In the rows, 128 means zero.
Known rows, with every way that one mark hangs from another
ranobiz(ranul(varote(roza(numut)))): [119 117 104 135 143 151 109 112  97 113 112  91 133 106 108 126 121 137
 131 114 112 142 123 133 164 154 130 102 156 111]
lobi(ranul(guda varote(roza(numut)))): [ 85  74  86 132 114 160  96 107 127 140 106 106 140 111 146 145 112 186
 139  77  93 135 113 125 163 147 135  95 154  63]
kebip(mozo ranobiz): [163 182 182 158 118  86 132 149 140  70 164 135 116 156 118 152 134  52
 124 171 155 111 169 108  94 126  92 165  73 138]
mozo(kebip(nasisep) vaten(varote(roza(numut)))): [174 163 176  75 164  75 142 128 170 112 176 141 142 130 138 146 111 125
 143 146 131  92 142 205  90 137  94 142  94 198]
mozo(kebip vaten(varote(roza(lobi numut)))): [167 167 153  79 177  96 161 128 157 125 162 148 149 139 113 139 132 128
 132 148 137 118 124 198  95 130 111 129 104 178]
lobi(roza(varote)): [106  93 124 132  88 134 112 128 151 158 122 163 117 147 108 139 107 136
 129 160 150 143 118 114 160  82 158 128 138 138]
mekal(roza(lobi(ranul(guda)) numut)): [ 99 137  93 136 108 175 157 124  89 174 109 144 114 133 103 102 137 158
 111 110 146 151 102  91 124 106 154 111 128 124]
nasisep(kebip(mozo(vaten) ranobiz(ranul))): [148 212 204 144 133  75  74 162 133  83 171 114 124 141 156 164 119  78
 131 143 142 100 152 135 122 149  87 193  87 167]
vaten(varote): [139 130 122 135 128 110 167 103 163 122 136 137 115 164 114 136 134 124
 135 161 123 126 151 154 141 110 122 110 116 125]
guda(roza): [133 121 122 141  91 131 130 108 161 132 120 150 131 164 107 142 108 124
 117 169 123 100 144 113 142  89 127  95 118 125]
guda(roza(lobi numut varote)): [143 107  77 100 112 207 154  81 124 156  84 174 154 145 111  70 149 124
 101 126 149 162 105 104 136  94 151 128 127 115]
mekal(roza(varote)): [117 152 130 124 106 156 142 114 126 170 138 157 101 164  73 113 108 138
 123 165 163 140 118 103 150  83 135  91 112 134]
vaten(varote(roza(lobi(ranul) numut))): [142  91  75 130 141 134 171  86 143 136 128 145 149 143 117  89 154 154
 109 117 124 145 119 146 138 108 137 118 127 109]
mekal(roza(lobi(ranul(guda)) numut varote)): [105 128  84 114 118 208 154 110  88 186 102 159 120 131  97  74 140 161
 110 102 162 178  85  94 139 103 157 119 132 113]
teka(roza(lobi numut)): [124 115  77 146 104 144 166  88 105 142 121 147 134 143  99 106 161 126
 123 127 140 132 126  72 122 101 144 116 130 127]
kebip(mozo): [157 167 167 129 101  96 128 132 156  97 147 135 108 155 118 169 121  75
 130 178 127 105 163 120 123 111 112 144  88 153]
guda(ranul(varote)): [109 113 108 138 118 180 118 114 161 130  90 112 110 138 129 125 105 153
 141 118  88 132 147 129 133 156 124 105 143  91]
ranul(guda lobi): [ 98  95 131 110 131  89 152 142 113 159 109  78  94 105 151 133 141 147
 164 114  72 113 118 123 152 161 134  61 164  83]
guda(ranul(lobi) roza(numut varote)): [116  61  65 117 113 224 129  83 149 151  71 152 143 113 111  41 116 159
 112 112 105 154 105 103 146 145 134 105 147  81]
nasisep(kebip(ranobiz(roza(lobi(ranul) numut)))): [112 153 148 158 110 104  91 151 105 118 135 123 141 134 167 137 140 115
 110 118 159 122 126 113 115 131 126 184 119 143]
varote(roza(lobi(ranul) numut)): [136  92  68 137 111 148 153  97 110 150 109 133 156 135 123  91 149 157
  96  94 128 139  97 114 122 102 152 124 134 111]
teka(roza): [118 122 113 165  93 100 139 101 140 130 148 136 118 160  90 151 123 129
 140 162 129  96 148  85 141  91 123  90 125 125]
guda(ranul(lobi)): [114 111 113 151 114 145 144 131 148 142  92  96  96 124 131 106 114 155
 136 118  81 122 133 125 124 161 131 104 152  95]
mozo(vaten): [151 177 154 117 127 109 143 131 149 135 157 133 115 158 120 163 109 111
 141 153 124 103 126 152 112 110 123 109 108 147]
lobi(ranul roza): [ 83  90 118 186  67 124  88 145 154 145 122 140 116 130 129 174  83 173
 121 127 127 124 123 115 154 100 165 147 150 122]
roza(lobi(ranul(guda)) numut varote): [123 105  54  99 123 236 156  94  81 169  61 141 143 117 146  65 171 151
 114  55 149 202  72 117 133 128 168 163 153  86]
numut(roza(lobi)): [151 153 136 133 140 139 147 119 127 144 121 130 130 188 117 137 155 112
 114 142 126 140 139 122 119  68 120  94 103 162]
roza(lobi(ranul) numut): [127 133  72 139  99 193 166 105  90 147  77 129 134 129 144 102 161 140
 104  77 139 169 104 112 104 128 169 168 138 116]
ranobiz(ranul roza): [114 114 124 162 150 103 103 181  73 108 130  95 128  81 102 144 123 107
 115 159 137 119 109 134 148 118 143 112 176 151]
kebip(mozo(vaten(varote)) nasisep ranobiz): [196 191 214 121 155  60 127 154 166  59 204 139 115 130 159 138 120  51
 140 153 143  88 180 148  75 146  69 192  61 169]
mozo(kebip(nasisep ranobiz)): [153 188 200 135 111  74 133 156 138  90 140 106 111 147 149 169 118  97
 141 150 154  92 173 159  73 144  94 169 100 181]

Rows
[171 216 219 108 147  68 130 167 149  95 175 120 119 139 150 175 105  93
 149 146 150  84 155 184  59 150  87 166  89 195] => mozo(kebip(nasisep ranobiz) vaten)
[ 82  82  91 133 108 177  90 107 135 136  96 117 138 113 147 149 104 178
 140  87  94 134 121 119 165 149 135 101 153  64] => lobi(ranul(guda(roza(numut)) varote))
[142 205 202 133 143  85  67 155 134  83 169 113 126 134 158 164 118  83
 137 137 136 109 154 135 129 164  88 188  91 155] => nasisep(kebip(mozo(vaten) ranobiz(ranul(varote))))
[153 170 171 174 123  93 123 157 103  79 141  83 102 121 156 130 122  91
 136 116 142 101 159 133  97 152  98 168 123 144] => kebip(nasisep ranobiz(ranul))
[145 167 198 133 124  63 122 176 125  89 150 112 122 124 145 166 120  92
 132 160 162  91 161 156  74 137 102 164 113 189] => mozo(kebip(nasisep ranobiz(roza)))
[102 102 123 139 170 124  88 168  76 107 126  93 134  66 107 144 119 118
 127 146 124 136 115 133 162 147 145 100 184 129] => ranobiz(ranul(varote) roza)
[ 66  66  90 154  77 174  77 113 136 143 107 149 138 106 131 152  92 177
 125 103 129 160 117 103 160 133 171 145 149 105] => lobi(ranul(varote) roza(numut))
[ 94  80 101 112 171 132 114 128  78 132 103  62 124  63 130 108 135 159
 153  85  73 144 105 130 180 193 132  66 187  76] => ranobiz(ranul(guda lobi varote(roza(numut))))
[128 110  78 137  97 185 143  96 127 144  88 156 150 138 124 101 136 141
  98 114 130 140 115 103 126 104 153 134 132 112] => guda(roza(lobi(ranul) numut))
[111  93  94 109 116 151 145 121 119 153  89 133 136 134 139 119 151 134
 133 115 107 120 113 110 140 110 133  86 142 102] => ranul(guda(roza(lobi numut)))
[102  81  98 123  78 162 117 108 132 156 111 176 134 140 106 118 119 128
 120 147 164 160 106 103 151  86 163 138 129 143] => lobi(roza(numut varote))
[159 189 190 125 145  67 101 144 154 101 179 138 137 154 160 139 137  91
 123 140 140 105 149 137 115 134  92 187  78 158] => nasisep(kebip(mozo(vaten(varote(roza(lobi)))) ranobiz))
[136  88  91 129 154 111 166 107 152 141 131 131 137 141 125 104 149 163
 123 118 104 130 122 154 148 109 130 100 139  97] => vaten(varote(roza(lobi(ranul(guda)))))
[148  95  81 119 145 125 181  86 143 137 131 149 147 149 112  87 161 139
 112 130 126 141 123 144 135 103 134 109 121 119] => vaten(varote(roza(lobi numut)))
[161 193 182  91 164  85 151 140 171 115 167 139 127 149 115 174 113 117
 148 169 134 107 144 205  99 134 103 130 100 182] => mozo(kebip vaten(varote))
[ 48  43  83 140  90 170  71 125 129 151  99 138 138  93 147 155 100 187
 140  85 111 154 106 105 172 140 164 122 164  86] => lobi(ranul(guda varote) roza(numut))
[142 161 174 135 127  92 126 171 108  94 133 114 131 109 155 147 131 105
 123 129 166 111 147 151  66 147 115 186 121 180] => mozo(kebip(nasisep ranobiz(roza(lobi(ranul) numut))))
[176 161 166 104 149  83 135 127 177  99 185 154 128 146 111 153 118  85
 131 177 120 102 149 151 124 113 100 132  80 156] => kebip(mozo(vaten(varote(roza))))
[190 206 216 141 159  70 103 177 128  50 190 107 109 103 155 144 111  48
 139 137 140  88 167 144  83 163  71 200  84 175] => kebip(mozo(vaten) nasisep ranobiz(ranul))
[111 132 132 132 156 132 120 131  92 121 106  63 101  83 123 129 121 140
 150 113  87 148 131 134 168 193 140  97 177  97] => ranobiz(ranul(lobi varote))
[136 141 126 137 145 161 126 115 128 143 116 123 136 171 126 140 142 136
 116 117 117 153 138 125 129  88 125 101 115 137] => numut(roza(lobi(ranul(varote))))
[169 181 207 100 186  54 133 175 152  88 194 136 135 115 142 155 116  94
 143 161 155  92 150 201  69 147  87 160  99 198] => mozo(kebip(nasisep ranobiz(roza)) vaten(varote))
[ 65  67 112 173  79 120  82 158 146 153 114 129 116 116 144 177  92 183
 137 110 110 119 112 116 166 107 157 125 164 103] => lobi(ranul(guda) roza)
[ 82  38  94  69 162 125 128 100 107 162 108  88 134  72 146  98 144 176
 163  83  59 142 107 112 174 191 137  32 171  48] => ranul(guda lobi varote(roza(numut)))
[113 152 157 143 144 101  84 170  90 120 129 103 133 120 163 127 146 111
 123 115 150 126 117 126 139 140 118 168 141 137] => nasisep(kebip(ranobiz(ranul(guda) roza(lobi varote))))
[106  71 103  88 144 130 135  82 117 150 120 103 134  92 126  95 132 161
 140 108  84 150 122 110 157 181 147  64 151  75] => ranul(lobi varote(roza(numut)))
[129 107  67 124 114 176 162  75 102 154 113 160 140 142  94  79 163 129
 123 119 156 159 109  75 136  98 147 124 134 115] => teka(roza(lobi numut varote))
[156 175 176 106 185  81 144 162 137  93 183 151 152 124 110 148 130  93
 132 168 168 118 131 190  75 139  99 145  97 181] => mozo(kebip(ranobiz(roza(numut))) vaten(varote))
[125 165 183 140 131  87  69 164 126  96 154 125 135 122 169 152 132  95
 118 134 145 118 149 114 124 148 112 196 106 144] => nasisep(kebip(mozo ranobiz(roza(lobi(ranul(varote))))))
[ 79  78  91 177  57 154  92 126 134 142 111 152 133 123 127 154  95 167
 113 115 141 142 110 104 145 104 170 157 142 126] => lobi(ranul roza(numut))
[145  99  76 122 117 136 166  95 110 151 113 138 153 144 116  88 159 137
  99 112 132 135 103 113 118  95 147 111 126 125] => varote(roza(lobi numut))
[117 152 113 130 122 181 152 124 111 183 117 150 103 145  92  94 124 163
 112 123 156 163 103 105 142  95 156 120 134 118] => mekal(roza(lobi(ranul) varote))
[101  73 101  82 161 134 127 115 124 158 106 105 134 114 146 125 146 166
 155  92  77 132 118 126 163 146 131  55 160  66] => ranul(guda varote(roza(lobi)))
[116 102  82 142 124 157 141 103 118 159 116 138 125 132 110 105 146 161
 136 104 129 142 109  88 154 104 143 116 158  88] => teka(roza(lobi(ranul(guda)) varote))
[179 182 207 145 112  66 120 154 147  59 173 122 105 136 162 146 123  50
 134 152 147  86 189 117  79 139  80 194  70 163] => kebip(mozo nasisep ranobiz)
[120 108  89 143 161 145 131 170  39 120 102 106 144  66 113 101 161 105
  98 123 150 154  87 122 128 127 164 138 181 152] => ranobiz(ranul roza(lobi numut))
[114  89  79 127 130 191 128 102 147 140  85 121 133 127 127  90 123 164
 125  97  91 144 128 123 129 151 131 105 146  87] => guda(ranul(varote(roza(lobi numut))))
[101  70 116  93 138 123 139 123 127 167 102 108 115 102 138 102 134 155
 152 118  80 124 106 114 173 148 133  55 166  69] => ranul(guda(roza(varote)) lobi)
[180 191 189 134 160  80 140 149 159  69 196 152 126 149 116 145 131  53
 131 172 151 112 160 140  91 133  82 163  65 144] => kebip(mozo(vaten(varote)) ranobiz)
[166 206 209  88 136  75 128 156 160 115 162 119 114 137 150 186  96 109
 153 152 130  80 151 192  79 140 101 151  99 207] => mozo(kebip(nasisep) vaten)
[118  92  86 125 138 212 124 108 167 146  70 139 133 126 128  85 117 166
 119 108  80 139 138 115 136 146 135 105 155  79] => guda(ranul(varote) roza(lobi))
[133 104 110 109 150 139 142 154  94 154 116 142 135 108 118 102 154 112
 107 148 157 152  95 123 130  93 165 126 162 134] => ranobiz(roza(lobi varote))
